Each row was made from one walk, in order. Every step used is in the known rows, and no mark comes twice. Write each row's walk.
In the rows, zero is written as 128.
Known rows
simuf dapu kiram: [132 112 144 131 101 107 111 165 129 117 117 127 130 132 105 123 134 138
 124 140  60 125 129 134 114 150 113]
dodag kiram: [133 124 141 147 142 121 121 142 126 129 109 125 122 130 108 145 134 148
 130 132 115 130 119 116 121 119 128]
simuf dapu: [127 115 134 142 151 119 124 132 121 115 102 127 125 129 120 126 127 149
 124 134  87 126 106 134 125 135 118]
dodag kiram dapu: [129 138 126 149  88 121 132 130 117 132 121 134 133 125  98 129 136 138
 133 121 142 124 139 109 133 117 144]
sotad kiram: [118 122 147 122 238 115 133 126 134 126 111 120 122 131 139 122 135 138
 131 138 109 126 112 129 133 125 132]
dodag kiram dapu bulalif: [130 138 121 131  62 115 132 142 121 137 129 122 122 132 107 113 123 114
 131 119 136 121 134 111 130 109 130]
bulalif gete simuf: [122 126 129 140 174 139 132 136 131 124 119 137 142 119 203 123 149 108
 130 130 116 127 129 135 146 108 133]
sotad simuf dodag kiram foga: [143 112 150 128 128 136 108 109 124 121 133 128 124 135   4 177 110 188
 131 150 145 157 123 130  90 124 134]
sotad kiram dapu bulalif gete: [120 148 121 107 159 112 164 125 142 129 129 127 133 136 122  83 134  77
 133 129 136 108 143 131 146 101 129]
kiram dapu bulalif: [125 136 118 119 111 116 141 123 119 130 143 118 133 132 177  93 123  92
 133 117 133 114 126 125 142 113 129]
sotad kiram foga: [118 117 142 107 236 113 129 115 124 129 109 123 119 121 106 118 127 150
 132 150 137 144 108 132 114 141 143]
gete kiram dapu bulalif sotad simuf: [124 137 107 124  30 149 117 120 136 136 166 128 137 128 117 129 111 122
 128  94 195 122 137 127 122 148 116]
fale kiram dapu bulalif: [129 136 107 100  95 107 127 121 126 131 165 126 125 125 155 107 120  85
 128 131 126 125 143 131 137 145 129]
fale kiram dapu: [127 132 116 114 120 112 128 108 122 127 155 138 135 119 145 123 131 109
 129 134 131 126 148 125 144 158 141]
bulalif sotad simuf: [127 126 140 136 146 151 119  87 132 125 126 126 130 128 149 185 129 157
 126 119 166 128 133 114 129 144 132]
fale kiram: [131 122 129 113 167 110 115 115 131 123 141 130 124 124 159 141 130 121
 126 143 100 131 130 133 137 158 125]
sotad simuf dapu: [125 110 143 151  97 128 108 116 122 111 117 130 131 141  82 162 113 165
 127 126 124 133 120 127 120 123 118]
gete simuf: [119 113 133 139 182 135 115 144 119 129 122 124 131 119 218 125 140 130
 129 126 108 136 115 133 137 121 138]
sotad simuf dapu bulalif kavenad: [133 112 154 142  27 116 109 122 132 119 124 119 115 153 120 155  94 127
 129 114 123 136 130 127 136 119 103]
bulalif gete kiram: [127 139 124 133 137 127 125 141 146 120 134 140 152 126 126 109 137 111
 135 122 134 118 120 146 129 126 105]
gete kiram foga: [124 121 121 120 145 122 105 139 124 128 133 131 143 114 107 107 120 145
 135 129 158 142  98 146 103 155 119]
fale kiram dapu bulalif sotad: [129 146 101  94 115 125 135  98 131 141 153 128 118 115 170 122 128 101
 119 130 145 121 146 122 137 179 132]
bulalif gete: [129 139 135 132 177 124 142 116 138 117 116 136 148 131 152 135 143 105
 133 133 118 114 129 127 145 116 121]
kiram dapu bulalif gete simuf: [119 142 108 127  99 135 150 139 127 132 138 132 140 124 199  89 137  70
 131 119 141 117 143 134 152 102 136]
dapu bulalif sotad: [129 132 124 113 181 133 132 117 131 134 118 114 117 124 197 130 130 118
 124 124 132 115 110 122 127 146 118]

Write each row's walk
[131 139 116 111 143 142 154 136 129 128 152 128 143 129 173  92 134  80
 128 129 114 120 132 152 140 103 131] => kiram dapu bulalif gete simuf dodag
[132 121 133 131 142 117 113 123 118 130 103 130 119 119  81 141 125 162
 130 144 143 146 116 119 106 136 140] => dodag kiram foga
[126 114 134 144 114 144 117  96 129 118 110 133 122 131  97 180 123 176
 119 125 149 132 126 120 117 153 123] => bulalif sotad simuf dapu
[140 128 137 136 170 144 136 153 137 125 122 135 128 127 108 141 146 144
 126 144  85 135 130 141 122 103 128] => bulalif gete simuf dodag kiram
[130 123 129 136  70 126 125 127 139 108 121 132 133 152  78 143 110 117
 127 126 122 123 135 136 123 102  99] => sotad simuf dapu bulalif gete
[116 133 134 121 178 115 147 119 125 131 128 129 134 126 124 104 136 126
 133 129 134 122 130 124 142 125 147] => sotad kiram dapu
[142 137 134 137  88 154 135  91 128 132 144 133 127 129  39 184 127 180
 125 124 170 132 147 110 119 132 142] => bulalif sotad simuf dodag kiram dapu
[132 139 118 136  24 143 126 107 129 140 136 124 118 135  87 166 116 141
 126 111 193 127 155 100 120 126 136] => dodag kiram dapu bulalif sotad simuf
[119 106 131 146 148 133 116 152 115 125 106 131 122 122 161 123 134 150
 121 130  84 140 109 144 128 130 129] => gete simuf dapu
[125 145 111 137  62 132 139 153 127 138 128 137 127 124 140 105 137  92
 129 122 139 127 151 121 140  94 136] => dodag kiram dapu bulalif gete simuf
[132 146 112 126  82 131 139 122 125 146 123 124 110 120 121 128 132 127
 124 117 165 119 136 103 125 135 137] => dodag kiram dapu bulalif sotad
[128 116 135 139  88 123 119 176 136 118 115 143 138 125 134 119 147 117
 123 142  53 130 147 144 129 139 118] => bulalif gete simuf dapu kiram
[148 142 147 123  53 114 140 133 131 135 142 117 116 139 101 122 111 114
 132 122 118 128 134 123 143 114 125] => simuf dodag kiram dapu bulalif kavenad
[128 108 134 137  91 122 110 132 126 114 126 121 122 151  92 148 102 138
 126 122 111 130 117 135 113 113 105] => sotad simuf dapu bulalif
[122 113 114 127 153 144 120 145 123 136 105 119 102 117 190 123 129 138
 113 127  98 131 104 137 120 150 124] => gete simuf dapu bulalif sotad
[123 128 122 124 159 134 133 150 135 128 123 124 133 130 215 106 136  84
 129 127 106 125 126 140 140 100 118] => dapu bulalif gete simuf
[137 140 124 138 119 145 149 143 128 130 134 143 139 120  97 123 145 133
 127 137 118 132 147 134 134 104 145] => bulalif gete simuf dodag kiram dapu
[121 135 115 133  94 126 125 141 124 130 152 136 152 120 130  96 129 120
 136 104 152 120 123 134 138 141 124] => gete kiram dapu
[136 129 122 123 111 137 132 164 117 140 144 120 119 127 119 107 126 127
 126 127 105 136 124 139 120 101 137] => gete simuf dodag kiram dapu bulalif
[118 125 135 103 244 129 134  95 129 137 103 124 113 110 116 136 134 166
 125 151 160 140 112 124 110 170 149] => bulalif sotad kiram foga
[117 135 127 108 157 110 149 134 129 135 132 117 121 134 134  85 125 103
 131 124 127 116 124 129 138 113 137] => sotad kiram dapu bulalif
[138 121 145 124 187 154 130  87 133 121 138 122 129 134 115 186 125 168
 124 129 143 128 122 130 117 142 125] => bulalif sotad simuf dodag
